Each row comes from the steps of one path. Every step used is in the known rows, and no mark comes twice. Write the path behind each row, first mark first.
(in the rows, 128 means zero)
Known rows:
D, G, L, V: [126 125 146 170 135 144 186 165 117  93 142  86 134 160 151 186 140 120
 145 134 119  89]
Y, W, G, D: [125 166 114 181 110 175  95 168 183 140 147 123 144 110 165 132  56 139
 123 139 156 132]
W, G, L, F, D: [ 87 165 109 143 147 153 123 122 132 145 139 147 127 131  81 123 128 121
  37 124 113 155]
Y, W, F, L, G: [136 132  67  55 115 119 100 124  90 115 110 134 148 127  79 110 150 119
  75 117 149 128]
H, G, D, F, L, V: [114  95  87 168  81 101 194 144 120  90 127 101 109 167  87 172 152 143
 198 143 143 116]
F, D, G, L, V: [122 125 128 183 136 171 186 151 136  71 146 102 137 157 131 168 130 122
 114 125 119 109]
F, D, G, L: [148 133 183 135 197 168 142 126 172  73 152 126 145 148 137 138 112 108
  90 110  89 142]
Y, W: [155 143 160 163  90 142  91 154  52 174 125 144 130 130 157 131  95 144
  97 135 136 124]
W, G, L, F: [ 89 170 148 116 144  93 118 152 114 186 128 109 125 136 119 172 138 114
 107 141 122 118]
L, F, D: [102 162 109 151 121 139 124 105  78 157 131 167 110 131  81  71 169 130
  50 136 115 166]
G, L: [128 137 194 112 142 119 133 132  82 166 138  90 117 159 138 188 112 125
  86 141  97 127]
F, W: [114 133 165 131  90 181 112 119  30 175 115 126 113 114 110 124 169 169
 135 167 101 149]
H, G: [ 99 116 220 101  70 185 118 130  63 192 145  95 111 139 115  82 156 112
  79 137  91 151]
Y, W, G, D, F: [145 139 130 172 147 102 106 173 178 125 134 150 119 120 169 130  40 131
 189 125 156 113]
Y, W, F: [160 123 136 115  93 103  77 123  72 173 123 136 134  84 152 105  76 113
 128  95 142 117]
L, F, D, G, W: [134 154 100 176 168 135 114 118 181  84 125 169 165 115 171  89 144 114
 134  96 118 138]
W, F: [140 119 155  74 105 105 102 102  68 189 129 117 108  96 134  93 144 111
 138 118 111 122]
G, D, F, L: [162 114 108 125 142  51 145 110 151  96 123 138 105 159  99 168 145 154
 220 152 123 139]
Y, W, G, H: [140  83 172 114 104 190 132 151 200 187 129 125 112  99 168 140 109 154
 106 144 150 111]
H, G, L, F: [ 81 153 185 112 117  77 127 128  84 186 136  95 129 149 110 145 127  96
 102 131 125 131]
L, G, D, F: [137 145 110 127 162  82 118 139 144 101 128 142 114 144 152  93  82 114
 162 139 154 117]

Write each row's path:
[107 159 160 141 146 119 125 123  95 128 116 131 142 116 115 148 155 138
 182 146 123 132] => D, G, L, F, W
[124 128 136 164 128 115 117 122 100 124 116 146 110 113 129 124 102 159
 217 157 136 137] => G, D, F, W
[147 136 119 180 166 173 115 122 183  80 131 161 162 117 179  89 132 122
 122  96 105 137] => F, D, G, W
[128 167 167 127 178  68 131 134 125 129 132 122 143 142 141 146 150 100
 153 130 120 112] => D, G, L, F
[102 109 105 131  97 169 100  82 129 134 137 147 142  89 114  56  92 100
  51  71 114 167] => H, G, W, F, D
[147 132 145 153 155  62 125 131 138 120 133 141  98 142 164 122  84 130
 198 144 138 119] => G, D, F
[154 122 174 113 197 145 131 115 184  72 152 125 151 124 135 126  96  89
 105  92  98 136] => W, F, D, G, L
[132  91 149  60 121 165 150 118 159 159 125 119 106 131 151 100 158 135
  57 159 149 116] => L, G, H
[139  79 120  51 122 138 164 101 180 131 117 120 108 144 110 129 192 155
  79 159 149 125] => F, L, G, H
[148  68 120  48 139 114 166 106 191 122 113 135  99 146 113 127 173 148
 113 151 153 118] => D, F, L, G, H
[137 159  48 120 120 105 101 121 167  77 130 130 163 121 118 120  88 119
 116 125 184 137] => Y, W, F, L, G, D
[122 100  41 146  73  96 170 121  93 115 112 104 131 132 104 180 175 145
 178 121 136 105] => G, W, F, L, V
[156 104 108  62 110  85 128  86  98 147 120 122 116 124  76 147 193 137
 160 129 101 142] => W, F, L
[110 156  92 124 122 136  99 135 107 144 110 132 154 135 166 108 133 122
  62 116 132 116] => L, G, W
[ 91 165 108 166 136 148 108 139 131 138 137 156 142 125  88 128  85 120
  30 113 136 152] => Y, W, G, L, F, D
[165 122 150 112 175 182 123 108 168  73 148 158 139  98 134  43 154  99
 130  91  96 145] => W, F, D, G
[162 118  98 151 141  87 124 146 186  93 122 148 121 141 105 176 104 155
 202 137 143 133] => Y, W, G, D, F, L
[ 86 110 155 160  72 155 176 157  74 149 140  61 119 165 119 180 119 113
  98 132 123 108] => H, G, L, V
[ 93 129 129 159  99 166 172 182 100 149 139  69 121 152 125 204 125 132
 105 144 120  90] => W, G, L, V
[113 138 114 143 131 127 110 125 110 106 111 149 121 115 120 110 102 151
 177 155 149 136] => L, G, D, F, W
[125 112 170 132 119 125 116 124  49 155 105 150  97 114 114 125 141 164
 193 152 108 135] => D, F, W
[177 126 140 137 162 185 104 121 173  68 144 170 156  92 140  50 113 101
 123  83 117 140] => Y, W, F, D, G
[135 121 115 107 111  83  92  99 100 174 117 128 138  83 173 109 106 109
 149  91 123 117] => G, W, F
[122  61 172 100 123 178 150 134 196 173 118 129  93  94 143 133 137 168
 163 155 135 118] => D, F, W, G, H
[131 156  52  92 129 106 116 106 170  84 133 117 146 130 107 114 128 115
 128 132 164 141] => W, F, L, G, D
[127 131  68 106 143  89 112 125 135 103  98 148 146 146 131 140 146 132
 117 114 137 120] => D, F, L, G, W
[144  98  52 147 106 103 174 128 139  78 117 109 147 126 121 168 185 132
 209 108 135 102] => D, G, W, F, L, V
